In the rows, zero is written as 128.
Known rows, with every way that one mark hangs from another
(Q852 (Q728 Q590 (Q942 Q679))): [145 126 115 147  86 138 126 155 109 130 124 177 160 126 100 137 109 125
 104 147 189 152 140 148 112 156]
(Q753 (Q728 Q431)): [109 136 125 153 145 140 136 110  97 118 141 114 119 133 104 204 129 116
 160 135  51 130 137 164 152 147]
(Q753 (Q728 Q404 Q942)): [119 133 113 157  82 146  44 103 103 124 144  93 123 138 107 139 121 117
 124 159  88 128 129 162 143 146]
(Q431 (Q728 Q942)): [133 133 117 144  69 136 105 104 110 145 108  77 156 134 110 103 142 147
 164 150 168 123 149 163 105 185]
(Q404 Q753): [100 127 139 149 134 149 154 148 119 161 124  95  98 132 118 128  74 129
 168 169 139 122 124 153 147 159]
(Q942 (Q753 (Q728 Q404))): [118 122 107 146 155 141  65  86 104  80 138 113 116  86 110 148 129 131
 148 170  75 119 105 165 106 158]
(Q753 (Q728 Q404 (Q590 Q431) Q942)): [123 149 114 146  65 141  41 106  99 103 135 114 149 145  98 116 117 148
  77 135 121 131 129 168 145 166]
(Q852 (Q728 (Q404 (Q753 Q942)))): [ 91 130 128 151 152 137 120 133 108 151 137 136 156 128 104 131  78 100
 154 144 151 159 121 147 155 151]
(Q753 (Q728 Q590) (Q942 Q679)): [124 119 134 156 165 143 117 179  87 121 126 148 118 155  95 146 131  78
 112  98  56 135 118 132 190 146]
(Q679 (Q753 Q728 Q942)): [116 128 137 130 144 134 130  87  96 124 135 112 101 145 114 138 132  81
 171 114  41 193 124 166 218 149]
(Q753 (Q728 Q404 Q431) (Q942 Q679)): [ 90 129 126 164 196 133  94 177  77 113 147 105 130 152 102 192 124  77
 143 115  57 133 114 149 197 134]
(Q431 (Q728 Q404 Q590 Q942)): [121 138 100 144  73 139  37 103 110 141 103 113 193 135 109 106 122 143
  92 151 210 128 129 159 105 182]
(Q728 (Q942 Q753)): [146 121 107 157  82 135 112  94 117 129 138  86 106  93 114 126 134 127
 146 163 166 113 135 165  77 162]
(Q942 Q679 (Q753 Q728)): [134 110 120 138 171 142 107 167  96  58 127 122 100  94 110 149 137 148
 163 182  65 112 110 157 113 158]
(Q590 (Q431 Q728)): [126 156 122 121 110 135 140 107 101  90 114  58 139 146 100  76 148 199
 186 116 134 119 126 181 116 207]
(Q590 (Q431 (Q728 (Q404 Q753)))): [ 98 158 125 121 116 139 105 124 102 100 114  52 158 146 105  69 112 202
 172 145 163 123 120 182 135 205]
(Q448 Q404 (Q728 Q590 Q942) Q852): [133 154 101 100 114 120 158 116 120 222 135 126 116  96 105 139  76  27
  97 109  71  77 117 179  91 159]
(Q404 (Q753 (Q728 Q431))): [ 83 135 151 150 140 145 151 149 108 145 130 108 126 128 113 185  72 123
 163 171  91 131 147 159 179 153]
(Q679 (Q753 (Q728 Q404 Q942))): [119 135 118 125  90 138  59  76 104 111 137 106 121 136 122 135 118 120
 136 168  90 186 125 182 182 148]
(Q852 (Q728 Q942)): [139 131 118 154  78 135 140 106 113 147 136 134 143 121 104 133 122 120
 155 144 160 153 147 159 108 158]
(Q942 Q679 (Q753 (Q728 Q431))): [122 116 121 142 183 136 124 169  93  60 133 122 117  89 110 191 134 144
 161 179  76 114 119 163 114 155]
(Q448 (Q728 Q431 Q942) Q852): [121 147 117 131 117 105 191 119 113 158 151  83 118  85 112 184  97  52
 148 115  24  92 150 173 101 147]
(Q404 (Q753 Q942)): [ 97 123 146 158 152 142 166 155 111 181 129  86  99 140 112 121  81  88
 171 131 132 129 128 142 177 155]
(Q852 (Q728 Q590)): [133 131 113 146 127 140 143 109 113 133 124 189 154 120  97 146 112 119
 121 125 149 157 123 147 113 159]
(Q448 (Q728 Q431 Q590)): [121 145 115 139 152 131 170 111 108 142 135 135 128 115  99 195 105  86
 117 105  81 133 123 161 115 145]
(Q753 Q728 (Q942 Q679)): [122 118 139 155 171 140 129 178  85 118 134 105  96 155 100 142 141  80
 165 106  28 129 120 137 190 146]
(Q942 Q753): [136 119 106 147 153 137 131  91 114 104 133 104  94  84 112 137 136 133
 168 157 120 113 107 163  78 166]
(Q679 Q753): [128 130 119 120 130 139 137  82 112 120 129 108  90 135 123 132 123 130
 170 147 110 180 110 178 158 157]

Rows
[ 81 143 118 167  97 136  87 140 113 171 148  74 154 129 122 182  65 120
 119 182 219 126 142 170 141 143] => (Q728 (Q404 Q753) Q431 Q942)
[121 124 102 138 104 134  42 137 102 100 109  80 172 108 117 100 135 163
 144 189 191 114 125 168  87 183] => (Q431 (Q728 Q404 (Q942 Q679 Q753)))
[110 137 100 135 128 142  53 103 107 125  98 128 183 136 106 115 124 147
 109 142 172 131 107 156 113 183] => (Q431 (Q728 Q404 Q590))
[143 125 118 135  81 138 114 151 108 124 132  88  98 142 122 123 122 134
 146 169 159 150 132 171 140 153] => (Q728 (Q942 (Q679 Q753)))
[101 141 118 131 143 144 102 128 114 150 127 129 130 118 108 133  63  94
  99 144 100 133 104 155 132 147] => (Q448 (Q728 (Q404 Q753) Q590))
[123 135 105 154  88 136  86 102 112 138 143 129 156 124 106 130 108 121
 135 155 174 153 131 159 107 151] => (Q852 (Q728 Q404 Q942))
[102 134 117 159  76 146  61 136 119 170 139  72 126 133 121 116  69 125
 120 186 200 123 127 162 135 150] => (Q728 (Q404 Q753) Q942)
[151 116 109 151 100 137 108 155 111 108 133  89 101 100 116 126 134 141
 146 179 169 107 127 163  84 159] => (Q728 (Q942 Q679 Q753))
[139 128 116 139  77 140  90 154 107 129  94 121 175 138 107 108 131 153
 112 151 196 123 141 152 109 184] => (Q431 (Q728 Q590 (Q942 Q679)))
[137 131 113 142  64 137  93 104 113 146  96 117 177 134 105 107 133 143
 113 139 196 130 146 156 105 187] => (Q431 (Q728 Q590 Q942))
[140 121 112 136  88 134  83 142 106 107  94 127 181 106 110 108 137 159
 114 169 205 119 139 157  88 190] => (Q431 (Q728 Q590 (Q942 Q679 Q753)))
[134 127 114 141  81 130  98  92 111 123 107  81 162 101 112 105 147 151
 167 165 175 119 147 167  84 189] => (Q431 (Q728 (Q942 Q753)))
[106 144 109 160  93 138  52 108 101 129 140 137 166 132 105 196 105 108
  71 147 129 135 137 162 147 143] => (Q753 (Q728 Q404 Q431 Q590 Q942))
[104 143  95 166 100 130  77 108 107 152 154  76 142 133 116 190 108 116
 117 153 194 124 131 173 115 141] => (Q728 Q404 Q431 Q942)
[ 88 134 118 135 133 145  74 127 109 137 104  86 169 133 116 107  97 155
 163 177 163 127 119 161 133 182] => (Q431 (Q728 (Q404 Q753)))
[105 128 107 152 169 134  83  90 101  81 144 115 133  82 110 189 128 129
 146 168  85 122 113 170 110 154] => (Q942 (Q753 (Q728 Q404 Q431)))
[ 91 134 152 157  97 142 137 147 108 158 133  97 134 128 114 177  72 119
 149 177 121 131 164 162 174 150] => (Q404 (Q753 (Q728 Q431 Q942)))
[123 132 126 117 120 142 106  81 105 106 122 154 119 135 115 148 116 120
 126 145  71 190 121 170 186 156] => (Q679 (Q753 (Q728 Q590)))
[122 131 100 142  91 132  44  88 110 118 113  77 177 101 116 102 136 155
 146 176 191 119 129 170  85 185] => (Q431 (Q728 Q404 (Q942 Q753)))
[103 142 103 136 165 112 141 118 112 133 138 172 172  91 108 187  87  86
 110 124  97 116 116 158 110 158] => (Q448 (Q852 (Q728 Q404 Q431 Q590)))
[ 86 137 123 168 180 132  97 116  84 136 152  99 134 147 101 194 126  64
 143  98  55 140 121 153 192 139] => (Q753 (Q728 Q404 Q431) Q942)
[120 129 114 152  96 146  41 152  97 107 140  98 119 142 109 139 120 130
 123 171  90 124 123 158 146 144] => (Q753 (Q728 Q404 (Q942 Q679)))
[108 140 150 143  69 147 118 145 109 139 124 110 140 136 106 117  73 146
 115 163 138 133 155 160 172 169] => (Q404 (Q753 (Q728 (Q590 Q431) Q942)))
[ 91 137 120 168 173 132  83 117  88 138 141 140 157 146  98 197 117  59
  91  89  83 145 119 144 192 139] => (Q753 (Q728 Q404 Q431 Q590) Q942)
[133 151 128 110  75 131 124 132  97  82 113  52 150 150 111  66 144 205
 174 141 166 145 139 191 138 204] => (Q590 (Q431 (Q728 (Q942 (Q679 Q753)))))
[140 140 129 141  70 143  93 158  98  91 128 119 132 147  97 118 125 159
  96 136 108 124 140 162 148 166] => (Q753 (Q728 (Q590 Q431) (Q942 Q679)))
[ 97 141 110 154 148 142  68 109  98 114 136 152 155 133 104 206 106 112
  87 138  91 136 116 159 152 145] => (Q753 (Q728 Q404 Q431 Q590))
[121 134 107 137 142 138  64  88 102  64 132 130 138  91 103 127 127 157
 110 153 101 121 103 169 110 174] => (Q942 (Q753 (Q728 Q404 (Q590 Q431))))
[ 72 143 114 153 159 143  92 142 110 154 131 144 169 130 116 200  53 121
  75 160 205 132 110 158 147 148] => (Q728 (Q404 Q753) Q431 Q590)
[ 93 129 153 154 108 142 135 186 104 145 132  99 132 132 115 176  70 127
 149 188 125 127 160 159 178 148] => (Q404 (Q753 (Q728 Q431 (Q942 Q679))))
[ 99 140 103 150 159 131 122 109 104 127 144 144 168 119 104 192 105 120
 148 142 150 155 119 162 119 149] => (Q852 (Q728 Q404 Q431))
[127 123 130 117 151 145 117 163  95  84 126 121  92 144 119 143 123 142
 166 168  64 164 110 167 178 150] => (Q942 (Q679 (Q753 Q728)))
[122 131  98 142  83 135  29  90 111 119 102 119 198 102 113 106 128 150
  95 166 218 124 127 162  84 187] => (Q431 (Q728 Q404 Q590 (Q942 Q753)))
[134 156 124 128  65 132 127 107 105 105 118  44 149 147 100  68 149 196
 172 125 165 119 143 184 111 205] => (Q590 (Q431 (Q728 Q942)))
[131 160 106 131  79 132  85 103 108 125 140  91 136 130  98 101 103 120
  86 116 125 127 118 175 106 161] => (Q448 (Q728 Q404 (Q590 Q431) Q942))
[106 135 114 158  69 147  43 136 121 171 127 124 154 132 117 123  58 121
  55 174 234 129 125 153 135 154] => (Q728 (Q404 Q753) Q590 Q942)
[107 123 125 156 180 142  73 172  83 112 139 101 110 157 103 139 129  82
 145 117  42 129 104 141 192 139] => (Q753 (Q728 Q404) (Q942 Q679))
[114 144 108 142 127 129 108 156  99 130 152  76 127 123 108 177 101  98
 128 147 108 122 126 170 113 133] => (Q448 (Q728 Q404 Q431 (Q942 Q679)))
